Each row was made from one small tree. Brackets hold a mark, then the marks that hang from it, in alphabetical order. Every link used is in the known rows. Write each row's tree.
Known rows
{lidup gelim}: [ 1.41  0.15  1.09 -0.32  1.83 -3.06  2.12 -0.53  1.02 -1.06 -0.96 -0.13
 -1.88 -1.48 -1.76 -1.86 -0.78 -0.27  1.18 -0.53  2.71 -0.12 -2.18  0.03
  0.83]
{vupefe gelim {mezere lidup} rebez}: [ 0.44 -0.34 -3.40 -2.12 -1.90  1.65 -1.12 -2.97 -1.61 -0.52 -1.24  0.78
 -0.39 -2.98  0.96  3.10 -0.89  1.92  1.05  0.99  4.47  0.03 -0.05 -1.19
  1.06]
{gelim lidup {vupefe dezezal mezere}}: [ 2.79  0.71 -4.45 -0.70  2.47  3.15  2.83  0.07  1.33  1.68  2.93 -0.88
 -1.84 -0.94  1.13 -0.23  1.59  5.01 -1.11 -0.35 -1.20 -0.99 -4.75 -2.94
 -3.29]
{mezere {lidup gelim}}: [ 0.46 -1.68  1.65  0.80 -0.42 -2.11  1.53 -2.10  0.11  0.79 -0.61  0.87
 -1.83 -1.39 -2.26 -1.78 -0.50  0.90  2.29  1.62  4.53  0.18 -1.45  0.55
 -0.10]
{vuba {gelim lidup vupefe}}: [ 1.05 -2.91  0.55 -1.39  2.15  1.62  0.91  0.15  4.13 -1.41  2.65 -2.76
 -1.50 -2.49  2.36 -2.58  0.02  3.99  1.14  2.35  1.11 -3.04 -2.58 -0.53
 -2.77]
{lidup {gelim {vupefe rebez}}}: [ 3.57 -2.01  0.36 -2.11  1.18 -2.63  1.72  0.89  0.60 -0.67 -0.58 -1.32
 -0.14 -2.51  1.60 -2.12 -0.63  2.64 -2.19 -1.80  2.97 -0.11 -2.32 -0.02
  1.41]
{vuba gelim}: [ 0.10 -0.63  1.34 -0.01  2.99 -0.95  0.01 -2.99  2.44 -1.84  0.16 -0.46
 -0.57 -2.01  0.13 -2.23 -0.56  0.38  2.02  0.91  1.06 -2.43 -0.31  0.37
 -1.04]
{vupefe gelim}: [-0.47  0.42 -1.15 -1.68  2.30 -1.11  0.99 -2.30  1.26 -2.22 -1.61 -0.34
 -1.04 -2.41  0.57  0.24 -1.03 -0.66  0.42  1.08  2.30 -0.05 -0.97 -0.22
  2.03]
{mezere lidup}: [-0.41 -1.13 -1.00  0.04 -1.21  0.15  0.40 -2.05  0.14  1.42  0.72  1.10
 -1.17 -1.37 -1.96 -1.17  1.23  2.73  2.09  1.04  2.43 -0.57  0.49  0.46
 -0.82]
{sige rebez}: [ 1.82 -1.27 -1.16 -1.99 -0.52  0.03 -0.36 -1.47 -1.17  0.45 -0.57 -0.78
 -0.07 -1.46 -2.15 -1.71  3.02  1.08  0.56 -0.62  1.58  0.03  1.56  0.55
  1.74]
{solan {lidup gelim} vupefe}: [ 2.46  0.99 -0.02 -3.07  1.30 -2.79 -0.58 -0.16  2.09  1.34  0.29 -1.53
  0.21 -3.82 -0.65 -3.31  1.51 -1.96  2.97 -1.95  4.67  2.71 -3.89  0.52
  1.52]
{vupefe dezezal mezere {rebez sige}}: [ 2.21  4.85 -2.92  1.83  1.58  2.53  1.44 -3.26 -0.37  2.35 -0.74  3.06
  0.78 -1.99  1.86  0.42  1.68  2.94  0.29 -3.27 -1.39 -0.97  0.71 -4.99
 -1.52]
{vuba {gelim lidup}}: [ 0.05 -1.54  1.87 -0.51  1.55  1.90 -0.38 -1.00  3.16 -1.57  0.74 -1.80
 -1.91 -1.65  0.30 -2.09 -0.57  1.82  2.70  2.04  2.09 -2.22 -1.75 -1.46
 -2.93]
{dezezal {vupefe gelim {rebez sige}}}: [-0.96  3.81 -0.81 -1.02  1.41  1.27  0.18 -1.92  1.33 -0.91 -1.30 -0.06
  0.41 -5.64  4.78 -0.51  1.40 -0.58  2.44  0.53  1.14  0.26  1.87 -0.46
  0.08]
{gelim {vupefe {mezere lidup} rebez}}: [ 2.27 -1.24 -5.00 -1.56 -1.87  1.62 -0.60 -0.34 -0.88  1.51  2.66  1.06
  0.08 -2.81  2.19  0.33  1.68  5.93 -0.30 -1.31  1.97 -1.53 -0.94  0.08
 -0.98]
{vuba {gelim vupefe}}: [ 1.32 -2.03  0.07 -0.77  3.07 -1.52  1.39 -1.44  3.68 -1.74  1.92 -1.09
 -0.16 -2.64  2.05 -3.04 -0.21  2.48 -0.17  0.92  0.21 -3.27 -1.88  1.59
 -1.46]
{gelim {vupefe mezere}}: [ 2.15  0.97 -5.32 -1.43  1.50 -0.04  1.55  0.33  0.54  0.47  3.51  0.47
 -1.46 -2.29  1.08 -0.99  1.25  3.76 -0.02 -1.76 -1.03 -2.46 -3.03  0.49
 -0.73]
{dezezal {vupefe rebez}}: [ 0.89  2.02 -0.77 -2.39  0.83  0.27 -1.68  0.78 -0.24 -0.74  0.13 -1.99
  0.53 -3.40  1.84 -1.59  3.24  1.19  1.21 -1.01  0.44  0.80  0.80  0.57
 -0.81]
{dezezal {vupefe mezere {rebez sige}}}: [ 0.74  5.42 -3.59 -0.61  0.48  2.85 -0.37 -0.43 -0.09  1.80  1.80  1.61
 -0.77 -4.65  3.61 -1.06  3.38  2.00  3.89 -2.14 -0.93 -1.26  1.06 -1.20
 -2.30]
{gelim lidup {vupefe dezezal mezere rebez}}: [ 4.18  0.35 -4.26 -1.45  1.33  3.82  0.92  0.76  0.21  0.74  1.44 -1.40
 -0.12 -1.49  2.95  0.68  1.80  5.84 -2.70 -1.66 -0.37 -0.22 -3.35 -4.04
 -2.39]
{vupefe {gelim lidup} mezere rebez}: [ 1.55  0.63 -2.94 -3.13 -0.40  4.04 -1.14  0.07  0.02 -1.93 -0.66 -1.36
 -1.43 -2.92  2.04  2.94 -1.00  1.95  1.37 -0.05  3.92  0.41 -2.02 -3.80
  0.64]
{mezere {lidup {gelim {vupefe dezezal rebez}}}}: [ 3.79 -2.85  0.97  0.69  0.76 -1.66  2.37 -2.54 -0.32  1.83 -1.73 -0.21
  1.44 -1.55  1.20 -1.23 -0.11  4.13 -3.01  0.22  3.02  1.13 -2.14 -1.50
 -0.31]
{solan {vupefe {rebez sige}}}: [ 1.11  2.64 -1.24 -0.93 -0.66  2.25 -0.81 -1.56  1.12  1.81  0.54  1.61
  2.89 -4.18  2.17 -1.41  2.61  1.31  1.87 -4.06  1.07 -0.40  2.22 -2.90
 -0.78]
{vupefe mezere}: [ 1.03  2.19 -3.81 -0.89  0.95  0.53  0.24 -0.96 -0.26  0.25  1.97  1.00
 -2.03 -2.00 -1.41 -0.36  1.04  1.54  1.55 -1.70 -0.29 -1.43 -1.83 -0.66
 -0.46]
{dezezal {vupefe {gelim lidup} mezere}}: [-0.43  2.74 -3.61 -2.85  1.55  3.50 -0.03  0.49  1.10 -1.28  1.92 -2.63
 -3.72 -4.21  1.87  0.41  0.99 -0.35  4.06  2.56  1.56  0.83 -3.71 -0.18
 -1.87]
{solan kibota {lidup gelim}}: [ 3.46  0.63  0.74 -2.83  0.91 -5.59  1.65 -2.11  1.27  1.14  0.94 -1.86
 -2.30 -4.82 -0.92 -2.28  2.04 -1.30  2.60  0.40  6.68  1.09 -4.71  1.24
  4.09]
{lidup {gelim {vupefe dezezal mezere}}}: [ 4.11  1.00 -2.31  0.70  4.55 -2.30  4.26 -1.03  0.72  1.32  0.71  0.12
 -1.66 -1.22  0.23 -1.30 -0.34  1.65 -1.44 -1.36 -0.54 -0.41 -5.54 -1.18
 -0.59]

Which tree is each row?
[ 1.19 -0.02 -1.60  0.46 -0.15 -0.91  1.28 -2.03 -0.73  1.39  0.76  1.66
 -3.26 -1.95 -2.26 -0.95 -0.86  1.41  3.48  0.09  4.29 -0.63 -2.98 -0.28
 -0.54]
{vupefe {mezere {lidup gelim}}}
[ 2.30 -2.28  0.18  2.08  2.16 -2.54  4.03 -2.62  0.84  2.04 -0.41  0.05
 -0.34 -1.24 -0.76 -2.08  0.23  2.77 -1.60  1.56  1.73  0.40 -3.61 -0.18
 -1.21]
{mezere {lidup {gelim {vupefe dezezal}}}}
[ 2.37 -2.74  0.66 -1.80  1.70 -0.60 -0.21 -0.85  2.37 -2.00  0.55 -1.98
  1.45 -2.82  3.53 -1.81 -0.13  3.69 -1.51 -0.38  1.00 -2.19 -0.50  0.05
 -0.60]
{vuba {gelim {vupefe rebez}}}
[ 1.22 -1.03 -4.87 -0.69 -0.64  0.61  1.48 -1.11  0.10  2.55  3.84  1.16
 -1.63 -2.62  0.54 -0.67  1.33  4.61  1.10  0.30  0.86 -2.44 -2.29  1.10
 -1.72]
{gelim {vupefe {mezere lidup}}}
[ 3.42 -0.42 -1.13 -0.94  2.55 -0.16  1.26 -0.77  0.72  0.33 -0.21 -0.95
  2.25 -0.80  2.48 -0.33  2.05  3.96 -4.74 -1.71 -0.62  0.08 -1.17 -1.89
 -0.12]
{gelim {vupefe dezezal rebez}}
[ 1.73  0.90 -0.72 -1.09 -0.97  0.42 -0.80 -0.45 -1.61  1.42  0.22 -0.44
 -1.88 -3.92  0.62 -1.05  1.50  1.43  4.17 -0.05  3.90  0.97 -1.93  0.83
 -1.75]
{dezezal {vupefe {mezere {lidup gelim}} rebez}}
[ 3.11  0.45 -3.12 -1.49  2.58 -1.95  3.08  0.13  0.73  0.19  1.94  0.04
 -2.70 -2.68  0.43 -1.63 -0.47  1.82  0.29 -1.59  1.14 -1.61 -5.03  0.47
  0.36]
{lidup {gelim {vupefe mezere}}}
[ 2.63  1.62 -4.83  0.10  3.64 -0.32  3.09 -1.45  0.54  1.61  2.14  0.37
 -0.52 -0.88  0.79 -0.39  1.84  3.09 -2.08 -1.21 -2.35 -1.16 -3.56 -1.20
 -1.88]
{gelim {vupefe dezezal mezere}}
[ 2.10  1.03 -1.54 -2.79  1.37  1.21  1.38 -4.17  2.05  0.68  0.77 -3.38
  0.00 -4.62 -0.02  1.14  1.54 -1.44  0.96  1.70  3.51  2.89 -4.91 -4.28
  0.67]
{solan kibota {vupefe dezezal {gelim lidup}}}
[ 1.91 -1.13  1.07  1.13 -1.48 -0.69  2.55 -1.70  0.50  2.52  0.01  2.05
  0.48 -3.64  3.18 -2.03  0.16  4.11  0.73 -0.48  3.94 -1.95 -0.08 -1.27
 -0.49]
{mezere {lidup {gelim {vupefe {rebez sige}}}}}
[ 3.16 -3.40  0.37 -0.90 -0.91 -1.87  1.22 -0.73 -0.54  0.74 -0.20 -0.66
  0.26 -2.50  1.15 -1.52 -0.50  4.05 -0.73 -0.08  4.69 -0.33 -1.47  0.21
  0.58]
{mezere {lidup {gelim {vupefe rebez}}}}
[ 0.24  0.87 -0.32 -3.59  0.43  2.97 -1.05  0.76  1.05 -2.70 -1.01 -3.87
 -0.95 -3.97  3.18  0.67  1.37  0.82  1.90  2.10  2.82  1.94 -0.70 -1.01
 -0.85]
{dezezal {vupefe {gelim lidup} rebez}}
[ 3.28  1.42  1.03  2.18  3.02 -1.31  4.14 -2.23  1.46  2.02 -1.97  0.94
  1.30 -2.44  3.17 -2.15  0.02  2.81 -2.00 -1.94  0.58 -0.33 -0.97 -3.25
 -0.38]
{lidup {gelim {vupefe dezezal {rebez sige}}}}
[ 1.10  2.71  0.51  0.93  1.11  4.29  1.86 -3.10  1.81  0.27 -3.12  0.22
  0.62 -2.79  3.33  1.44  0.13  1.81 -0.34  1.15  1.96  0.84  0.82 -6.13
 -0.80]
{vupefe dezezal {gelim lidup} {rebez sige}}
[ 0.92 -0.65 -0.14 -2.74 -0.30  2.72 -0.81 -0.18  1.51 -2.74 -2.05 -2.32
 -0.68 -2.53  2.00  1.60 -0.88  1.57 -0.19  0.92  4.38  1.10 -0.44 -2.76
  0.86]
{vupefe {gelim lidup} rebez}
[ 1.68  2.74 -1.70 -3.15 -0.77  0.25  0.38 -4.79  1.36  0.75  0.68 -0.15
  2.02 -7.71  3.30  0.90  1.42 -1.30  2.28 -1.20  4.00  0.72 -0.50 -3.39
  3.56]
{solan kibota {vupefe gelim {rebez sige}}}
[ 2.34 -0.75 -2.16 -0.15  4.03  3.15  1.79 -1.75  3.24  0.09  2.67 -1.89
 -1.57 -1.45  2.23 -1.23 -0.26  4.17 -0.01  1.55 -0.90 -2.11 -4.78 -2.42
 -4.66]
{vuba {gelim lidup {vupefe dezezal mezere}}}
[ 2.35 -3.60  0.95 -2.23  0.91  2.29 -0.56  0.57  3.29 -2.12  1.36 -3.17
  0.72 -2.91  4.00 -1.62 -0.20  5.13 -0.43  0.57  2.36 -1.84 -1.51 -1.23
 -2.37]
{vuba {gelim lidup {vupefe rebez}}}
[ 0.78  1.32 -3.42  1.74  0.61  1.20  1.43 -3.84 -0.74  2.65  0.94  2.33
 -1.36 -0.45 -2.19  0.72  1.78  2.49  1.15  0.50  0.20 -0.40 -1.51 -1.78
 -2.49]
{vupefe dezezal {mezere lidup}}
[ 1.65 -0.97 -1.64 -0.16  2.53  1.65  3.05  0.27  2.08  0.90  1.77 -1.96
 -0.49 -0.68  1.40 -1.36  1.85  4.30 -2.35  0.85 -0.65 -0.09 -3.43 -2.30
 -2.83]
{gelim lidup {vupefe dezezal}}
[ 1.83 -2.50  0.99  0.31  4.25  1.55  2.59 -1.69  4.11 -0.35  0.96 -2.34
 -0.36 -1.08  2.28 -2.29  0.13  4.27 -1.13  2.90 -0.18 -1.61 -3.41 -2.22
 -3.86]
{vuba {gelim lidup {vupefe dezezal}}}
[ 2.18  2.46 -1.87 -1.75  2.45 -0.30 -0.48 -2.05  2.53  2.74  0.42 -1.70
  2.14 -2.06 -0.06 -2.31  4.24 -0.43  0.91 -1.65  1.40  3.01 -2.51 -1.06
 -0.14]
{solan lidup {vupefe dezezal}}
[ 0.16  0.50 -0.09 -0.23  2.82  1.81  2.26 -2.41  1.90 -1.27 -1.84 -1.76
 -0.97 -0.94 -0.09  1.17 -0.54  0.44 -0.80  2.61  1.77  1.74 -2.29 -3.43
 -0.73]
{vupefe dezezal {gelim lidup}}
[ 3.61 -0.73 -4.31 -2.89 -0.51  3.81 -0.30  2.35  0.22 -0.12  3.28 -1.58
 -0.88 -2.52  3.31  0.18  1.57  6.15 -0.37 -1.88  1.21 -1.33 -2.82 -2.36
 -1.72]
{gelim lidup {vupefe mezere rebez}}
[ 4.05 -0.27 -2.01 -0.47  3.81  0.59  0.44 -2.66  1.43 -0.33  0.21 -0.84
  1.20 -1.56  3.43 -0.10 -0.33  3.98 -2.19 -1.14 -0.85 -1.47 -2.56 -2.23
 -2.04]
{vuba {gelim {vupefe dezezal mezere rebez}}}
[ 1.66 -1.35  1.16 -0.20  0.45  3.51  0.76 -0.69  3.84 -0.28  1.63 -0.75
  0.32 -4.38  5.92 -2.20  0.08  5.46  1.13  0.60  1.72 -3.83  0.07 -2.77
 -3.30]
{vuba {gelim lidup {vupefe {rebez sige}}}}
[-1.33  1.32 -0.74 -2.50  1.74  1.97  0.30  0.44  1.96 -1.79  0.42 -3.26
 -2.57 -4.05  1.75 -0.76  1.42 -0.34  3.25  3.65  2.25  1.36 -2.22  0.05
 -1.68]
{dezezal {vupefe {gelim lidup}}}
[ 3.06  0.29 -2.72 -2.34 -2.08 -1.89  0.36 -4.01 -0.74  3.37  3.50  0.16
 -2.05 -5.70 -2.36 -0.64  1.42 -0.80  4.91 -0.46  6.00  0.63 -5.55 -0.75
  0.35]
{solan kibota {vupefe {mezere {lidup gelim}}}}
[ 1.04 -2.98  0.03  0.34 -0.13 -2.83  3.07 -0.99  0.62  1.18  1.03  0.38
 -1.60 -2.17 -0.07 -2.49 -0.46  2.93  0.55  1.13  3.49 -0.51 -2.91  1.83
 -0.27]
{mezere {lidup {gelim vupefe}}}
[ 2.46  1.01 -0.88  1.19  0.96  3.71  2.99 -0.70  1.99  2.04  0.79  0.12
  1.20 -1.72  4.57 -1.27  2.51  6.08 -1.73 -0.51 -0.56 -1.04 -0.44 -4.74
 -2.89]
{gelim lidup {vupefe dezezal {rebez sige}}}
[ 4.98  2.04 -1.77 -4.05  0.39 -0.72 -1.68 -3.88  1.02  2.78  0.81 -2.55
  2.88 -4.97  1.00 -0.49  5.68 -0.11  0.11 -2.40  3.89  3.53 -2.66 -2.17
  2.46]
{solan kibota lidup {vupefe dezezal rebez}}
[-0.09  2.27 -3.15  0.35 -1.80  3.14 -0.09 -4.24 -0.38  0.99 -0.97  3.53
 -0.58 -4.08  2.78  2.21 -0.47  1.83  3.16  0.16  3.57 -1.52  1.35 -2.37
  0.52]
{vupefe gelim {mezere lidup} {rebez sige}}
[ 2.04  3.37 -3.58 -2.44  1.00  1.73 -2.00  0.74 -1.26 -0.13  1.59 -0.93
 -0.64 -3.65  1.55 -0.34  3.11  1.38  2.16 -2.27 -0.31  0.23 -0.72  0.35
 -1.27]
{dezezal {vupefe mezere rebez}}
[ 2.21  1.30 -4.36 -1.03 -0.83  4.57  1.20  1.26  1.46  1.69  3.85  1.35
 -0.68 -3.43  4.77 -0.54  2.09  6.29  1.23 -2.14  0.22 -3.03 -1.20 -3.58
 -2.48]
{gelim lidup {vupefe mezere {rebez sige}}}
[ 0.39  1.51 -1.64 -0.29  0.55 -0.72  1.03 -1.19 -0.72  1.87  1.26 -0.03
 -3.46 -3.48 -0.95 -1.90  1.31 -0.07  5.41  1.52  2.84  0.34 -3.31  1.78
 -2.27]
{dezezal {vupefe {mezere {lidup gelim}}}}
[ 2.37 -0.66 -0.92 -0.69 -1.76 -0.22 -0.72 -1.32 -1.92  1.45 -0.82  1.23
 -1.52 -2.44 -0.90  0.16 -0.73  2.25  1.98 -1.21  5.25  0.15 -1.70 -1.39
  0.17]
{vupefe {mezere {lidup gelim}} rebez}
[ 0.84  2.87 -3.67 -0.07  4.11  0.47  2.06 -3.51  0.63 -0.59 -1.78  0.23
 -1.11 -1.66 -0.46  2.03 -0.82 -0.63 -0.55  0.30 -0.08  0.49 -2.44 -1.96
  0.55]
{vupefe dezezal gelim mezere}
[ 0.38 -2.54 -2.76 -0.19  1.08  0.78  0.71 -2.86  1.80  0.63  3.36  0.43
 -1.22 -2.83  1.56 -1.57 -0.37  4.31  2.20  1.89  1.31 -3.86 -2.44  1.12
 -2.88]
{vuba {gelim {vupefe {mezere lidup}}}}
[ 5.34  0.67 -1.95 -0.62  3.49 -1.38  2.37 -0.40 -0.51  0.42 -0.40 -0.69
 -0.12 -1.65  1.62 -0.39 -0.04  2.88 -3.72 -2.90  0.78  0.59 -4.31 -2.46
  0.03]
{lidup {gelim {vupefe dezezal mezere rebez}}}
[ 2.88  3.47 -3.96  1.68  1.96  1.84  2.97 -2.27  0.85  2.58  1.18  2.38
  1.10 -2.59  3.99 -0.21  2.34  4.58 -1.43 -2.98 -2.33 -2.21 -0.46 -3.76
 -1.42]
{gelim {vupefe dezezal mezere {rebez sige}}}
[ 2.15  3.90 -0.90 -0.73  0.66  1.68 -0.67 -2.99  2.21  4.02 -0.78  0.48
  4.01 -3.69  2.93 -1.93  4.49  1.02  1.26 -3.37  1.63  2.27  0.62 -3.49
 -0.35]
{solan lidup {vupefe dezezal {rebez sige}}}
[ 2.12  1.01 -2.51  0.08  1.62  1.65  0.82 -2.30  1.95  0.11  1.97  1.20
  0.47 -4.47  5.16 -1.60  0.00  4.47  1.40 -1.48 -0.37 -4.59 -0.31 -1.89
 -2.18]
{vuba {gelim {vupefe mezere {rebez sige}}}}
[ 1.81  0.07 -2.10 -4.86 -0.45  1.44  0.28 -2.62  2.02 -0.50  2.21 -3.28
 -1.27 -5.94  0.27  0.60  1.47 -1.53  2.62  1.37  5.06  2.22 -4.13 -2.32
  1.83]
{solan kibota {vupefe {gelim lidup}}}
[ 2.64  2.00 -1.11  1.40  2.06  0.99  2.86 -2.19  1.37  1.85 -0.23  1.56
  2.63 -2.28  4.16 -1.39  2.31  4.54 -2.74 -2.25 -1.73 -1.10  1.21 -3.02
 -1.29]
{gelim {vupefe dezezal {rebez sige}}}
[ 4.05  0.71 -1.61 -4.41 -1.41 -0.74 -1.60 -2.42  0.22  0.79  2.52 -1.88
  1.62 -5.53  0.14 -0.15  3.21  0.52  0.94 -2.95  3.51  1.04 -1.55 -1.73
  2.32]
{solan kibota {vupefe rebez}}
[ 4.47 -0.10 -2.40 -2.25  1.40 -1.38  1.16  1.17 -0.27 -0.34  0.52 -0.43
 -1.01 -2.72  2.19 -0.74 -0.66  3.13 -1.05 -3.18  2.24 -0.70 -3.60 -0.70
  0.87]
{lidup {gelim {vupefe mezere rebez}}}
[ 2.59  2.46 -4.47 -5.85  0.48  1.23 -3.26 -0.45  0.83  0.02 -0.33 -1.98
  1.53 -5.22  2.81  1.20  1.81 -0.73  2.25 -2.64  5.24  2.77 -2.27 -0.99
  2.62]
{solan lidup {vupefe gelim mezere rebez}}
[ 2.64  3.02 -1.59 -2.30 -1.79  0.14 -0.38 -3.62  0.66  2.69  2.31  1.18
  1.69 -7.20  1.89 -0.89  3.90  0.89  2.78 -3.16  2.34 -0.52  0.29 -3.01
  1.20]
{solan kibota {vupefe {rebez sige}}}
[ 0.01  1.44 -3.25 -2.73 -0.61  2.19 -1.67 -2.12 -1.16 -0.28 -0.21 -0.97
 -0.60 -4.54  2.17  1.52  0.75  1.12  3.37  1.87  3.35  1.37 -0.58  1.08
 -0.67]
{dezezal {vupefe gelim {mezere lidup} rebez}}
